Each row comes from the steps of one path. Every step used is in the known rows, and no mark comes twice. Write the path behind each row, first mark first.
(in the rows, 128 means zero)
Known rows
rezelun, mefumuv, bodet, tedup, nanap: [ 80 143 177 125 112 163  69 126 131 166 161 144  69 129 122 125 119 134
 101 143]
nanap, tedup, bodet: [158  77  84  51 132 122 157  90 150 115 150  96 157  93 135   7 141  89
 118 129]
tedup, nanap: [121 137  88  84 143  96 149 111 126 145 180 113 121  72 120  28 145 127
 125 142]
bodet, tedup, nanap: [ 88 108 116  97 142 131 153  99 167 179 179 114 114 108  99  11 158 127
 104 152]
rezelun, suza, bodet: [124 146 155 123  96 112 104 139  88 128 131 141  83  98 132 171 128 111
 130 120]
suza, bodet, mefumuv: [139 105 134 123 137 122 130 137 126 141 110 151 134 144 123 145 124 133
 130 103]
bodet, suza, rezelun, mefumuv: [117 162 123 161 147 110 123 142 122 100 105 139 130 136 150 205 122 129
 126 120]
gopo, nizug: [146 153  68 141  97  89 205 118 102 133 187 154 111  90 125  71 152 156
 113 221]
rezelun, mefumuv, bodet, gopo, nizug: [141 164 167 178  76 154 143 155 107 150 151 161  85 151 133 200  86 161
 126 194]
mefumuv, bodet, tedup: [ 91 116 146 149 115 156 123 129 128 194 170 149  75 158  82  76 143 144
 104 146]
suza, rezelun, mefumuv: [ 98 200 142 164 157  96 121 146  81  87 154 120  94 105 158 188  73 135
 131 139]
rezelun, mefumuv, bodet, suza: [124 152 145 139  96 143  88 143 113 152 113 169  85 145 129 194 137 137
 122 123]
nanap, tedup, bodet, suza: [169  49  74  53 124 133 154  88 183 120 110 109 186 119 133  30 178  85
 114 113]
bodet, suza, rezelun: [124 133  93 163 158 101 152 139 133 115 119 133 150 139 127 141 146 133
 125 121]
bodet, suza: [143 122  74 109 123 106 176 119 146 160 118 142 134 128 106  96 180 133
 128 128]
suza, bodet: [124 120 133 127 137 112 141 137  98 138 161 142 101 114 114  99 115 125
 125 114]
tedup, bodet, mefumuv, rezelun: [144 124 108 135 167 131 134 124 140 101 103  99 189 151 127 113 115 141
 152 106]
nanap, tedup, bodet, mefumuv: [172  62  86  46 130 130 147  91 175 117 105 103 188 122 142  49 152  96
 122 120]
tedup, bodet: [153 115  91 103 152 112 173 109 124 126 155  95 162 112 109  29 128 115
 141 124]
bodet, mefumuv, rezelun: [120 165 106 144 149 115 138 136 124 124 110 130 128 139 131 162 121 167
 147 126]

Write each row's path
[137 132 157 119  96 120  95 139 115 131  85 150 112 126 139 211 138 119
 134 112]
rezelun, suza, bodet, mefumuv
[166  85  81 104 144 125 168 108 159 132 110 111 196 141 105  55 168 109
 136 107]
tedup, bodet, suza
[152 126 136 191  85 150 178 152 120 168 167 157 112 161 101 126 112 166
 125 200]
mefumuv, bodet, gopo, nizug
[ 89 109 178 112 106 144  82 120 137 150 141 131  95 106 124 125 149 103
 105 125]
rezelun, suza, bodet, tedup, nanap
[150 100 118  78 116 141  92 106 158  83  81 100 168 117 164 139 140 101
 131 115]
nanap, tedup, bodet, mefumuv, rezelun, suza
[120 184 127 144 116 116 104 139 116 115  85 132 113 128 146 223 133 154
 151 129]
bodet, mefumuv, rezelun, suza
[129 164 182 154 101 157 124 157 111 163 136 140  74 156 121 197  77 147
 143 140]
rezelun, mefumuv, bodet, gopo
[115 129 150 159 152 133 101 150 114 112 109 146 129 150 133 183 101 152
 136  96]
suza, bodet, mefumuv, rezelun
[ 95 177 167 169 120 124  77 155  76  96 133 134  78 105 144 209 101 136
 139 114]
mefumuv, rezelun, suza, bodet
[143 141 128 134 138 133 104 126 133  92  82 102 177 142 140 168 126 129
 156 108]
tedup, bodet, mefumuv, rezelun, suza
[147  85 116  95 142 137 107 109 163  70  97 106 182 125 169 124 129  82
 111 108]
nanap, tedup, bodet, suza, rezelun, mefumuv
[167  99  93  96 152 122 161 110 153 130 103 105 195 145 118  74 139 122
 145 114]
tedup, bodet, mefumuv
[141 123 125 150 165 128 120 128 138  80  97 107 192 147 145 153 117 107
 132 101]
tedup, bodet, suza, rezelun, mefumuv
[ 71 155 188 175 121 148  78 143 106 120 132 134  74 130 126 194 113 137
 121 120]
mefumuv, rezelun, suza, bodet, tedup
[ 64 143 189 158 130 152  56 137 120 114 142 124  92 112 135 165 120 129
 116 118]
mefumuv, rezelun, suza, bodet, tedup, nanap
[143 103 163 148 135 142 179 150 132 159 144 126 124 156 102 128  85 133
 144 115]
suza, bodet, gopo
